Known rows, with every step that occurs
F/W: [9 1 -5 1 -4 4 15 -4 4 -6 -14 -8 -10 -7 14 14 3 11 -1 -5 4 12 11 10 7 1 -41 26]
F/Q/W/N: [18 8 -16 12 5 25 6 4 2 -9 -12 0 2 -16 21 20 7 5 0 -20 6 21 50 8 15 -2 -29 52]
X/W: [8 3 -9 -1 -4 11 6 -1 7 -11 29 -6 -10 -4 3 -12 4 0 -2 -2 2 10 14 10 4 -1 -28 -3]
Q/W/F/Z: [10 24 -18 -3 -9 -4 34 -3 7 0 5 0 -1 -8 11 8 2 -1 24 1 12 -9 10 15 3 -3 -25 26]
K/F/X/W/N: [24 1 3 14 -1 28 4 4 5 -1 13 2 6 -1 11 4 8 -12 -1 -7 -2 24 40 12 15 -1 -36 -1]
F/X/Q/W/N: [25 -13 -1 11 1 21 2 3 3 -5 -6 0 5 -7 14 17 8 2 1 -11 7 24 56 8 14 -2 -34 57]
W/F: [12 25 -41 7 -12 -5 24 2 1 2 -19 5 10 -14 7 15 4 -12 6 0 6 -20 18 6 15 6 -29 1]
K/F: [11 -12 21 14 -4 -3 16 1 2 23 -18 6 8 -5 14 14 4 -20 1 -2 -13 -1 4 12 -1 9 -29 -8]
F/X: [22 -12 9 4 -19 6 9 -3 7 10 -6 0 -2 8 8 12 7 3 4 0 7 1 12 8 4 16 -38 6]
E/L: [10 0 6 11 -1 5 7 -15 9 8 -7 1 -1 -6 1 10 1 2 -7 -5 5 2 -25 4 2 4 -29 15]
W/X/F/Q: [14 -35 3 1 -13 9 7 -2 1 17 -23 0 4 -26 17 37 7 -11 8 -18 10 26 22 14 -5 17 -26 12]
X/W/N: [15 12 -12 12 3 29 6 6 6 -13 20 2 0 -10 7 1 5 -11 -3 -8 1 20 34 6 15 -5 -30 3]
C/Q/W: [10 4 -11 2 -2 0 1 -4 1 -7 -10 -6 -3 -11 11 13 3 15 3 -20 11 15 35 14 11 -2 -25 76]
K/F/E/U/W/N: [21 8 4 17 10 22 18 4 2 -1 -22 3 20 -5 6 21 4 -18 -6 -8 -11 10 16 15 15 1 -30 -47]
W/X/F: [20 -34 28 6 -20 10 14 1 3 19 -9 5 13 -30 1 37 7 -20 5 1 6 18 17 10 4 11 -30 11]
X/F/E: [12 -16 17 3 -9 -6 5 -3 3 22 -7 -1 1 4 -14 23 8 -47 11 -5 7 -5 7 6 -7 28 -36 5]
W/X/F/E: [17 -10 19 2 -17 1 10 -3 3 21 -7 1 9 -11 -19 25 10 -46 11 -5 5 2 11 10 -3 30 -37 12]
C/W/X/F/E/U: [18 -13 26 3 -1 6 18 -3 0 15 3 -1 32 -8 -8 15 7 -21 0 -5 0 -9 8 14 4 13 -33 -9]
E/U: [10 -6 11 4 4 5 26 2 3 4 4 2 22 -5 9 5 2 3 -7 1 -5 -22 -13 6 7 2 -27 1]
C/W: [10 4 -8 3 -4 11 4 -3 4 -3 3 -5 -3 -9 5 8 1 8 -2 -10 8 17 43 11 3 -7 -21 -40]
F/Q: [5 -11 -18 -1 -3 5 8 -1 3 5 -18 -3 -8 -10 21 19 4 0 5 -19 7 9 11 9 -6 14 -24 7]
F/E/U/W/X/Q: [18 -38 8 -4 -9 5 14 -2 5 3 -13 -3 16 -17 -7 15 5 -12 2 -3 0 18 13 18 -4 14 -29 -7]
F/Q/W: [12 -1 -16 1 -1 6 6 -5 1 -5 -15 -8 -7 -12 23 15 5 21 3 -18 10 15 37 13 3 3 -26 67]
U/W: [12 0 -10 4 -3 7 17 -3 6 -7 -27 -4 -7 -6 4 19 -1 5 -4 -1 -3 12 -4 16 5 2 -22 -66]
F/X/Q: [18 -57 12 -3 -13 -3 -2 -2 7 13 -6 -3 -2 9 7 12 7 -6 7 -2 10 17 24 8 -7 15 -34 17]

Rows
[22 15 4 2 -13 19 32 -3 4 -5 -16 0 23 -29 -10 17 4 -2 -3 -1 -8 6 -3 22 10 12 -29 -30]
F/E/U/W/X
[20 8 12 5 -19 16 26 -3 3 3 -18 1 14 -35 7 19 6 2 0 -3 -7 20 16 20 8 8 -40 28]
K/F/W/X
[13 15 -6 4 3 -4 27 0 1 7 -3 1 30 1 -5 5 6 -21 1 -3 -2 -35 -6 9 9 16 -34 2]
W/F/E/U
[22 -48 -2 -2 -9 -6 7 -3 4 9 -20 -4 13 8 8 15 7 -3 6 -1 8 9 25 15 1 9 -34 -9]
E/U/W/F/X/Q
[14 -27 0 -1 -1 -2 2 -4 3 -4 -5 -7 -5 -7 12 9 5 14 3 -7 8 15 40 10 2 0 -28 73]
X/Q/W
[20 14 -4 2 -19 19 28 -2 6 -7 -20 1 11 -35 -4 21 3 6 -2 0 -5 18 5 20 10 8 -26 -30]
U/W/X
[8 6 -45 2 -7 0 14 0 0 4 -30 0 2 -14 22 22 5 -4 8 -19 10 -1 22 10 3 13 -25 5]
W/F/Q
[20 -45 -6 -1 -15 -7 3 -1 5 11 -12 -2 5 5 7 14 8 -9 10 -2 12 9 31 10 -1 14 -35 16]
W/F/X/Q
[16 30 -41 7 -9 -4 21 -2 0 -4 -20 1 9 -16 11 14 5 5 5 -4 8 -14 38 10 19 0 -29 43]
Q/W/F
[14 -30 15 3 -6 2 9 -5 2 7 -18 -7 -6 -9 14 31 5 -1 2 -4 8 23 18 12 4 1 -41 24]
X/F/W
[23 6 -5 11 -2 30 3 4 7 -8 18 0 2 -2 8 3 7 -6 -1 -7 3 23 39 9 16 -1 -35 3]
F/X/W/N
[7 23 -20 -5 -9 0 32 -3 9 -1 21 -1 -4 -5 8 -2 1 -12 23 3 10 -5 1 16 1 -2 -24 -8]
X/W/F/Z
[21 18 -1 3 -20 19 24 -3 3 -6 -4 1 11 -38 1 13 6 16 0 -3 1 10 28 15 12 6 -30 60]
Q/W/X
[27 8 -17 6 -20 1 13 -5 3 6 -18 -1 8 3 11 14 9 10 7 -2 12 -4 37 13 15 10 -40 32]
Q/W/F/X
[20 5 -8 16 6 23 7 4 0 -3 -17 1 7 -15 23 21 7 0 0 -19 0 23 50 11 13 -2 -29 47]
K/F/Q/W/N
[16 -39 6 -5 -14 6 10 -1 6 1 -9 -4 5 -24 4 15 6 -2 4 -4 5 27 25 14 -2 9 -34 38]
F/W/X/Q
[15 -17 30 -4 -16 6 27 -4 8 15 12 1 1 -18 6 24 4 -11 24 3 11 17 5 18 -7 2 -25 24]
Q/W/X/F/Z
[17 -39 3 -3 -13 7 12 -1 6 0 -15 -2 7 -23 -1 18 4 -6 3 -2 1 28 18 16 -2 9 -25 -7]
U/W/X/Q
[19 16 -5 2 -19 16 17 -2 2 -7 -8 0 13 -39 1 16 6 13 2 -13 5 21 32 18 14 6 -28 68]
C/Q/W/X
[19 -12 17 2 -15 2 10 -4 3 18 -15 -2 8 -10 -19 28 9 -41 10 -5 3 8 9 15 -3 28 -36 -12]
U/W/X/F/E
[27 5 -20 6 -20 1 17 -4 4 6 -29 -1 7 5 7 20 6 4 6 1 7 0 21 17 13 11 -37 -32]
U/W/F/X
[20 12 -8 0 -17 20 20 -4 2 -7 -12 -2 10 -39 9 17 7 18 3 -12 4 19 33 18 8 9 -29 63]
F/Q/W/X
[16 21 -38 7 -3 -2 31 -1 0 -3 -32 1 21 -11 7 18 2 0 -1 0 0 -16 8 17 18 -1 -26 -49]
E/U/W/F
[10 7 -15 -5 -8 -6 29 -4 7 2 5 -1 -2 -6 11 9 2 -4 25 0 12 -3 14 16 -1 -2 -25 30]
X/Q/W/F/Z
[21 -33 7 -1 -8 -1 -1 -6 4 0 -7 -8 -3 2 12 10 8 17 5 -7 11 18 45 13 3 3 -33 73]
F/X/Q/W
[15 0 -4 1 5 -5 21 -2 0 5 -4 -2 30 1 -3 4 7 -15 2 -5 1 -27 8 12 6 13 -35 28]
X/Q/W/F/E/U
[20 -8 -6 11 5 20 3 5 3 -7 -4 0 4 -12 13 16 6 0 0 -12 5 21 52 6 13 -5 -30 56]
X/Q/W/N
[18 -5 0 -1 -12 13 2 -5 8 -5 28 -8 -9 7 4 -11 7 6 0 -1 6 15 22 14 4 5 -35 -3]
F/X/W
